Each row was made from one small tree. The marks that hang from a mark follow it in brackets, in the order of their numbers. Every link used is in the known rows. Write each row's tree.
Known rows:
Z_727(Z_14 Z_955(Z_65)): [ 36  -3  25  55  -9 -33   1  13  29 -27  19  -9  -9   7  29  51 -14 -59
  -3  19]
Z_727(Z_955): [ 13  11  11  61  -5 -38  39  25  19 -30   6   5   5   9  14  38  -1 -37
   3  36]
Z_675(Z_727(Z_955)): [ -5  28  16  61  14 -31  47  40  15 -19  12  -2   5  17   8  38  10 -34
  -9  39]
Z_955(Z_65(Z_415(Z_727)) Z_550): [  3 -12  -8   7 -33 -35  26  54  35 -31  18 -33  35  34  15  42  24 -66
 -18   6]
Z_65(Z_14(Z_727(Z_675)) Z_415(Z_550) Z_955): [ -3  -4  35  79 -83 -55  51  29  51  26  17  22 -11  12  12  23  51  29
 -23 -15]
Z_675(Z_727): [-33  18  35  41  12 -27  67  48  12 -30  14  -3  19  25  12  27  21 -33
  -9  42]
Z_955(Z_550): [  2 -18  23   5  -4 -38  72  29  16 -39   8 -13  12  30   7  48  16 -46
  -1  48]
Z_65(Z_415(Z_550) Z_955): [ -5   1  16  88 -56 -43  90  50  48   4  -8 -33  18   7   9  28  31  14
  -6  15]
Z_415(Z_65 Z_550 Z_727(Z_675 Z_955)): [ 24   8 -37  67 -44 -49  22  38  57 -22  10  -9   4   4  20  30 -15 -23
 -14 -31]
Z_65(Z_14(Z_727(Z_675)) Z_415 Z_955(Z_550)): [  3 -22  42  38 -61 -58  29  27  40   8  32  13 -15  32  -1  43  63  -5
 -21  12]
Z_727(Z_415(Z_65(Z_14)) Z_675 Z_955(Z_550)): [ 27 -10 -50  49 -11 -68 -14  19  36 -33  26   2 -28   5  29  53  -1 -73
 -13  -9]
Z_415(Z_550): [ -3  -2  13  46 -27 -36  94  30  28 -23  -7  -6  15  10  16  30   4 -12
  -4  22]
Z_14(Z_727): [ -4   8  46  19   1 -35  32  14   4 -28  17  34   9  25  14  28  14 -23
   0  26]
Z_675(Z_727(Z_14(Z_65) Z_415 Z_955)): [ 32  36  20  47  43 -51 -59  26  10  -3  27   4 -15  -4  30  43  -3 -43
  -8  -1]
Z_14(Z_65(Z_415(Z_727) Z_955)): [  1  15  29  55 -36 -48 -14  74  33   5  19  -4  40  17  15  13  45  -6
   3  -6]
Z_14(Z_65(Z_415) Z_727): [ -1  22  59  16  -8 -52 -37  30   3 -14  33  41  10  14  17  14  28 -25
   4  -2]
Z_955(Z_65(Z_14)): [-14 -12  15  42 -27 -35  43  38  21 -32  20  22  14  18  34  28  21 -59
  -1  22]
Z_955(Z_65(Z_14(Z_727) Z_415)): [-15   9  30  38 -38 -42   3  29  21 -15  32  35   9  20  31  19  35 -50
 -12  -8]
Z_14(Z_727(Z_415(Z_65 Z_550))): [ 11  21 -24  36   7 -51  15  11  20 -26   5  11   0   3  34  29 -16 -33
  -9 -23]
Z_727(Z_14 Z_415 Z_675): [  8 -16  33  44   4 -48 -27   8  24 -39  33  -2 -27   3  36  43 -11 -38
 -17   4]
Z_415(Z_65(Z_14) Z_550 Z_727(Z_955)): [ 21  33 -52  78 -57 -49  71  49  65   0  -4  -4  24   0  31  16   4 -33
  -5 -49]
Z_675(Z_727(Z_415)): [-25  22   4  44  37 -35  26  42   1 -33  15  -5   8  17  22  34  10 -43
 -17  28]

Write each row's tree:
[ 37  29 -30  59 -16 -53  23   1  21  13   1  42 -15  -6  25  36   3 -17
 -19 -25] : Z_65(Z_14(Z_727(Z_415(Z_550) Z_955)))
[-24   1  16  58 -43 -41  26  48  31 -25  23   3  17  12  35  19  31 -61
  -9   4] : Z_955(Z_65(Z_14 Z_415))
[-12  14  16  73 -47 -38  43  68  48  -6   7 -29  42  23   9  19  40  -5
  -8   4] : Z_65(Z_415(Z_727) Z_955)
[ 33   4 -55  74 -19 -47  26  21  27  -5  -1  14  -7 -10  38  45  -9 -49
 -16  -9] : Z_727(Z_415(Z_550) Z_955(Z_65(Z_14)))
[  2 -11   6  39 -47 -37  52  42  40 -19  11   4  14  18  16  25   3  -2
 -22  -9] : Z_415(Z_550 Z_727(Z_675))
[ -4   2  48  51 -52 -46 -12  41  56 -21  37 -22   7  15  26  21  17 -25
 -23 -31] : Z_65(Z_415(Z_727(Z_14 Z_675)))
[ 23 -26  40  12 -10 -49  27  43  13 -10  11  -2  13  28   0  49  37 -19
  13  54] : Z_14(Z_65(Z_955(Z_550)))
[ 23   8  38  26  24 -52 -51  19  10 -23  29  13  -3  -2  41  33  -5 -44
   3  -5] : Z_727(Z_14(Z_65) Z_415)
[  0  13  26  42 -33 -52  20  46  27  -8   8   1  18   0  23  15  20 -12
   2  -5] : Z_14(Z_65(Z_415(Z_550)))
[ 10 -42  29  -9 -31 -44   5   7  13 -25  40  45 -21  36  15  52  29 -53
 -20  20] : Z_955(Z_65(Z_14(Z_727(Z_675))) Z_550)
[ 10  21  40  23 -30 -54  -1  27  16   4  16  29   9   6  16  15  24  -4
  -3 -17] : Z_14(Z_65(Z_415(Z_550)) Z_727)
[  7 -29 -26  54 -23 -64  14  34  42 -23  23 -13 -18  17  26  50  24 -44
 -10   6] : Z_727(Z_415(Z_65(Z_14 Z_955(Z_550))) Z_675)
[ 24  42  34  69 -21 -52   3  41  43  22  14 -26  -2  -9  19  30  15 -15
 -14 -24] : Z_675(Z_727(Z_14(Z_65(Z_415(Z_550))) Z_955))
[  3 -10  19   6 -38 -45  22  25  22 -13  27  15   5  32  18  39  42 -63
 -17   4] : Z_955(Z_65(Z_14(Z_727) Z_415) Z_550)
[  8  -8 -36  54 -12 -57  49  40  41 -16   6 -23   3  15  27  45  27 -53
   1   7] : Z_727(Z_415(Z_65(Z_14 Z_955(Z_550))))
[ 25 -29  18  36 -44 -49  26  41  68 -19  26 -49   0  31  15  50  19 -27
 -11  -9] : Z_415(Z_65(Z_955(Z_550)) Z_727(Z_14 Z_675))
[ 12  29  39  64   5 -34  37  27  31 -10  15 -21  -6  11  17  42   7 -35
 -13  22] : Z_675(Z_727(Z_14 Z_955))
[-11  -9 -13  49  10 -54 -28  27  22 -61  30   3 -13   5  40  32 -15 -59
  -8  -1] : Z_727(Z_415(Z_65) Z_675)
[ 34  12   8  78 -69 -50  12  30  71   5  16 -31  -5  -2  20  33   0  -6
 -32 -50] : Z_65(Z_415(Z_550 Z_727(Z_14 Z_675 Z_955)))
[  9  35 -35  73 -35 -47  28  52  53 -18  12   6  24   9  32  15  10 -56
   2 -35] : Z_415(Z_65(Z_14) Z_727(Z_955))
[-10  -8  49  33 -32 -46  16  14  17 -18  38  62 -15  21  19  23  29 -19
 -12   6] : Z_65(Z_14(Z_727(Z_675)))
[ 31 -37  63  -9 -13 -55 -28  16   6  -3  34  38 -17  34  -5  53  38  -1
  -1  43] : Z_14(Z_65(Z_955(Z_550)) Z_727(Z_675))
[ 60 -18 -17  24  18 -44 -19   0  21 -29  16 -25 -21   8  28  79 -18 -81
 -15  18] : Z_727(Z_14 Z_415 Z_955(Z_65 Z_550))
[ 22 -26  81  50 -26 -52 -32  29  31  -6  36   8 -18  10  20  38  25  -1
   5  21] : Z_727(Z_14(Z_65(Z_955)) Z_675)
